Each row was made from one small tree. The marks that hang from a mark follow it in brackets, in alphabetical order. Every link used is in the known rows. Write each row's tree.
Known rows:
bomoz[tivi]: [-1.16 -0.31 -1.73  1.33 -2.59  1.20 -2.08 -1.37 -2.10  0.29 -2.06  0.48
  0.71 -4.15 -2.00  0.82  0.45 -1.92  0.44 -0.14 -1.09]
bomoz[tivi[molimo[duba]]]: [ 2.38  0.89 -3.73  2.93  0.59  5.10  0.32 -0.80 -5.43  1.56 -2.79  3.28
  1.71 -5.72 -1.66 -0.50 -0.57 -4.19 -1.14 -3.84 -3.31]
lated[tivi]: [-1.78  0.42 -2.13  0.97 -1.39  0.37 -2.19 -1.20  0.90 -0.96 -2.61 -0.79
  0.48 -0.23  2.58 -0.71  2.33  1.40 -1.89 -1.02  2.91]
duba[bomoz lated[tivi]]: [ 1.30  1.05  3.14  3.40  1.33 -1.50  0.69 -0.81 -0.21  0.22  0.84 -0.10
  0.59 -0.92  5.74  0.97 -2.03  1.09 -5.20  0.43 -0.24]
gepaz[vufun[lated nasik]]: [-0.01  0.44  0.34 -3.42 -1.62  0.13  1.19  1.54  2.09 -0.45 -0.46  1.43
 -2.55  3.56  0.23 -1.16 -2.10  0.22  5.61 -1.38  1.37]
nasik[vufun[lated[duba tivi] redes]]: [-3.35 -1.61 -2.74 -2.26  1.40 -2.51 -4.28 -2.02  6.16 -0.45  1.44 -5.64
 -2.29  3.08 -1.27 -0.60  3.37  1.94  2.17 -0.86  3.41]
bomoz[tivi[molimo[duba[lated]]]]: [ 4.17  0.92 -1.50  4.90  1.13  3.48  0.64 -1.60 -6.58  2.48 -0.77  2.84
 -0.17 -4.79 -0.89  1.33 -3.30 -4.16 -1.32 -3.32 -4.52]
redes[vufun[lated[tivi] nasik]]: [-2.03  4.84 -0.29 -3.06 -3.94  0.68 -0.37 -1.53  0.06  0.28 -1.65 -0.10
 -1.32  0.96  0.61 -0.31  0.07  3.79  3.80  1.95  3.78]
nasik[vufun[redes]]: [-2.48 -6.03  1.83 -0.90  0.70 -0.84 -4.92  1.53  3.85  0.13  0.69 -4.19
 -2.18 -0.95 -4.64 -4.45 -1.36  1.56 -1.16 -1.20  1.09]
duba[bomoz lated[tivi[molimo]]]: [ 3.78  0.81  3.52  4.08  3.58  0.13  1.28 -0.28 -2.43  1.28 -2.17  2.32
  0.81 -0.99  5.42  0.61 -2.25 -1.32 -6.43 -2.15 -1.54]
nasik[vufun[lated]]: [-1.90 -4.89  0.79 -0.98 -2.39  1.28 -5.19 -0.77  2.64 -0.57  0.10 -2.69
  0.81  1.67 -2.71 -3.59 -0.99 -1.87  1.34 -1.79  0.94]
molimo[tivi]: [-1.27 -1.56 -1.61  1.61 -2.88  1.68 -2.42  1.28 -3.42 -4.20 -0.48  0.40
 -0.82  1.74 -3.23 -1.41  0.48  0.73 -3.48 -0.36  0.85]
redes[vufun[lated[duba tivi]]]: [-4.29  2.30 -3.09 -3.53 -1.67  0.53  0.32 -2.70  0.69 -1.68 -0.53 -2.12
  1.54  0.47  1.31  0.81  4.97  0.09  2.40  3.16  3.94]
redes[vufun[nasik]]: [-0.55  0.50  2.10 -3.46 -2.20  0.93 -0.56  2.31 -2.37  0.09 -0.19  1.96
  0.31 -2.97 -1.29 -2.43 -0.83  2.90  1.47  4.20  1.20]
molimo[duba tivi]: [-0.27  0.25 -4.25  2.33 -2.25  4.29 -0.10  1.62 -4.54 -4.01  1.88  0.87
  0.70  0.24 -2.82 -2.44 -0.57  0.95 -4.14 -1.68 -0.09]
redes[vufun[lated[duba[bomoz] tivi]]]: [-2.73  3.15 -0.56 -3.26  0.30  0.30  3.29 -1.53  0.78 -1.18  0.15 -0.64
  3.82 -0.32  3.57  0.89  3.29 -0.26 -0.26  4.21  1.97]
molimo[duba[bomoz lated]]: [ 3.03 -0.65  2.95  3.51  2.12  1.02  3.87  2.23 -2.78  0.52  3.95  1.40
  3.61 -3.13  3.30 -0.60 -4.16 -1.56 -4.77  0.69 -3.95]
duba[lated]: [ 1.17 -3.00  3.15  2.45 -0.83 -1.08 -1.58  0.12 -1.85  0.08  0.70 -0.54
 -0.32 -0.50  0.45  0.17 -1.33 -1.03 -1.94  0.66 -0.39]
lated[duba]: [-0.57 -3.08 -0.93 -1.27  0.87 -0.45 -0.73  1.36 -0.24 -1.36  0.60  0.41
  3.10 -1.11  1.03 -0.12  4.69 -2.32 -0.63  2.45  1.07]
tivi[molimo[duba[bomoz lated]]]: [ 5.36 -1.58  3.80  4.53  4.17  2.59  4.23  2.05 -4.80  1.80  1.34  3.83
  3.57 -3.36  2.60 -1.14 -4.64 -3.73 -6.10 -1.84 -5.05]
redes[vufun]: [-3.09 -1.96  1.22 -2.12 -2.47  1.97 -0.34  0.77 -1.62 -1.14 -1.46 -0.86
  1.52 -3.46 -2.05 -3.05  0.69 -0.16 -0.90  2.99  1.31]
vufun[redes]: [-1.22 -3.93  1.73  0.72 -0.39 -1.61 -1.14  1.13  2.27  0.32 -0.89 -2.64
 -1.33 -0.68 -3.77 -1.50  0.85  0.79 -0.31  0.41 -0.14]
vufun[lated[duba tivi] nasik redes]: [-0.04  2.75 -1.53 -2.34  0.51 -4.32 -0.55 -0.49  3.96  1.30  0.68 -1.36
 -2.93  3.72  0.38  3.24  3.48  4.36  4.78  1.30  2.74]
duba[bomoz[tivi] lated]: [ 2.05  0.32  3.48  3.85  0.24 -1.00  1.21 -0.95 -3.07  1.51  0.85  1.09
  0.80 -4.31  1.20  2.23 -3.59 -1.99 -2.77  1.32 -4.33]

Write each row's tree:
[ 0.40  3.62 -0.86 -0.44 -3.14 -0.70 -1.86 -1.26  1.52  0.67 -1.80  0.76
 -1.16  3.26  2.19  1.39  0.81  3.05  3.43 -0.77  2.61] => vufun[lated[tivi] nasik]
[ 1.45  0.30 -2.16  4.28 -1.06  2.67  0.06  1.13 -6.04 -3.27  3.80  0.43
 -1.68  0.88 -1.85 -0.56 -2.98  1.05 -4.34 -1.12 -1.15] => molimo[duba[lated] tivi]
[ 3.07  2.09  0.62  4.92  1.06  1.62  3.11 -0.09 -4.41  1.42  3.33  1.76
  2.15 -5.63  1.71  1.67 -4.39 -2.12 -3.13  0.23 -5.29] => molimo[duba[bomoz[tivi] lated]]
[ 0.08  0.30 -0.30  0.28  1.27 -0.33  1.70  0.38 -1.94  0.27  1.08  2.16
  4.68 -5.14  1.59  2.59  2.29 -3.03 -1.81  3.29 -2.62] => lated[duba[bomoz[tivi]]]
[ 2.55  0.86  0.64  4.79  0.71  2.13  2.84  2.05 -6.06 -2.98  4.84  1.77
  1.05  0.20  0.02 -0.71 -4.57  0.77 -7.03 -0.07 -3.41] => molimo[duba[bomoz lated] tivi]
[-0.67 -0.57  1.20 -3.74 -0.23 -2.10  2.17  1.95  4.54  0.60  0.01 -1.39
 -5.64  4.30 -2.96 -1.01 -2.77  2.33  6.03 -1.39  0.42] => gepaz[vufun[lated nasik redes]]
[-3.43  1.59 -5.52 -3.47  1.23 -0.21  1.69 -1.67  3.79 -2.63 -0.79 -1.25
 -1.02  3.57  4.22  1.00  3.84 -1.03  3.37 -1.02  3.80] => gepaz[vufun[lated[duba tivi]]]
[-0.12  2.76  0.41 -0.30 -2.00 -3.06 -1.22 -1.14  4.07  1.88 -1.55 -2.21
 -4.24  3.90 -1.13  1.59  0.15  5.04  4.08 -0.65  2.55] => vufun[lated[tivi] nasik redes]
[-3.61 -1.79 -1.03 -0.61 -0.95 -1.27 -4.93 -2.42  6.49  0.35 -0.80 -6.04
 -3.92  3.19 -2.79 -2.31 -0.27  2.76  1.41 -3.07  2.88] => nasik[vufun[lated[tivi] redes]]
[ 0.44  1.00 -1.52  2.92 -0.16  3.61  3.12  2.85 -4.30 -3.81  3.10  2.06
  3.01 -0.52 -0.65 -2.68 -1.90  0.42 -6.71 -0.54 -1.99] => molimo[duba[bomoz] tivi]
[-1.32 -4.49  2.75 -2.21  3.33 -2.63 -0.63  1.40  5.45  0.55  3.72 -3.27
  1.24  1.44 -2.41 -1.59  0.38 -0.84 -0.15  1.65 -1.28] => nasik[vufun[lated[duba[bomoz]] redes]]
[-3.08 -1.13 -0.39 -4.00 -2.17  0.67  0.99 -0.68 -0.65 -1.33  0.23 -1.33
  2.71 -0.26 -1.96 -0.33  3.69 -2.75  3.24  4.60  1.60] => redes[vufun[lated[duba]]]
[ 2.75 -0.28  0.07  0.82  3.94  1.09  1.79  0.02 -4.11  0.99 -1.74  4.54
  4.46 -5.32  1.50  2.40  1.87 -5.62 -2.74  0.54 -4.00] => lated[duba[bomoz[tivi[molimo]]]]
[-1.35  3.80 -2.35 -3.04 -1.26 -0.26  0.76 -0.24  3.27 -1.10 -1.50  0.42
 -3.55  3.82  3.47  0.15 -1.19  2.90  4.55 -2.27  3.58] => gepaz[vufun[lated[tivi] nasik]]
[ 0.95 -0.76  3.07 -0.99 -2.07 -2.65 -0.70  0.90  2.67  2.07 -0.32 -1.25
 -3.19  3.17 -4.36  0.20 -1.26  2.83  4.98  0.55 -0.26] => vufun[lated nasik redes]
[ 2.00 -0.18  3.93 -2.05  2.06 -4.29  3.18  2.85  2.85  1.85  2.98  0.58
  0.90  2.14 -0.63  2.08  0.72  1.74  2.77  4.12 -1.53] => vufun[lated[duba[bomoz]] nasik redes]
[-2.31 -5.41  0.12 -2.86  1.27 -2.12 -3.47  0.17  5.06  0.19  2.32 -4.66
 -0.79  2.31 -4.35 -1.54  2.11 -0.72  2.62  0.48  1.24] => nasik[vufun[lated[duba] redes]]
[ 0.68 -1.00  1.29 -2.66  0.40 -4.20  0.20  1.44  2.74  1.43  2.12 -0.61
 -1.53  3.19 -2.48  2.05  2.32  1.55  5.42  2.59  0.15] => vufun[lated[duba] nasik redes]
[-0.28  1.36 -0.78 -0.20  2.86 -0.97  1.78  0.73  1.07 -1.34  0.79  0.97
  4.53 -1.71  6.18  1.33  3.65  0.10 -4.32  2.43  1.27] => lated[duba[bomoz] tivi]
[ 2.57 -0.01  1.04  3.32  1.81  0.14 -1.70 -1.76 -2.71  1.04 -3.22  1.15
 -1.86  0.14  3.38  0.80 -0.68 -0.98 -3.52 -3.41  0.32] => duba[lated[tivi[molimo]]]
[-1.63  4.85 -2.28 -4.94 -1.72 -0.49  0.00 -1.06  0.10 -0.28  0.13  0.37
  0.36  0.93  2.31  1.36  3.34  3.06  4.39  4.03  3.93] => redes[vufun[lated[duba tivi] nasik]]
[-3.04 -3.30  0.05 -2.29 -0.14 -1.08  2.24  0.12  5.22 -0.43 -0.74 -3.33
 -4.54  3.76 -3.95 -1.46 -1.03 -0.45  4.14 -2.12  0.32] => gepaz[vufun[lated redes]]
[ 0.87  1.95 -1.51  2.94 -0.01  3.27  2.89  0.21 -2.94  1.04  1.23  2.09
  4.55 -6.52  0.54 -0.44 -2.08 -2.15 -3.00  0.03 -4.18] => molimo[duba[bomoz[tivi]]]
[ 2.43 -0.68  1.91  2.37  1.64  2.21  1.24 -0.49 -3.83  1.82 -3.93  4.38
  2.82 -5.22 -0.50  0.44 -1.46 -4.59 -3.31 -1.47 -4.73] => duba[bomoz[tivi[molimo]]]
[ 3.17  3.09 -0.18  0.34 -0.89  0.98 -1.40 -1.33 -0.60  1.81 -4.37  3.12
 -1.22  2.92  1.55  1.21  0.46  0.80  2.24 -3.38  1.72] => vufun[lated[tivi[molimo]] nasik]
[ 2.38  1.94  1.19  0.22  0.30 -1.13 -0.88 -1.07  1.77  2.89 -4.30  0.57
 -4.58  3.56 -1.30  1.16 -0.33  2.97  2.87 -3.56  0.95] => vufun[lated[tivi[molimo]] nasik redes]
[ 4.18 -0.41  4.16  4.51  2.61  0.59  1.39 -0.90 -5.39  2.36 -1.97  3.82
  0.90 -4.61  0.92  2.20 -3.82 -4.43 -3.89 -1.33 -5.68] => duba[bomoz[tivi[molimo]] lated]
[-1.52 -3.25  0.04 -1.29  0.08 -3.00  0.18 -0.30  3.36  0.13  0.54 -3.10
 -0.08  2.73 -3.43  1.87  3.73 -1.17  3.49  1.94  0.15] => vufun[lated[duba] redes]
[-0.84  3.97 -4.42 -4.83  0.97 -1.27  1.67  0.32  3.17 -1.44  0.15  1.22
 -2.22  4.22  4.85  2.09  2.32  2.00  5.47  0.00  3.97] => gepaz[vufun[lated[duba tivi] nasik]]
[-3.03 -1.05 -1.97 -0.91 -2.22  1.13 -5.63 -2.46  3.71 -0.49 -1.00 -3.21
 -0.60  2.34  0.30 -2.20  0.23  0.18  0.40 -2.98  3.38] => nasik[vufun[lated[tivi]]]
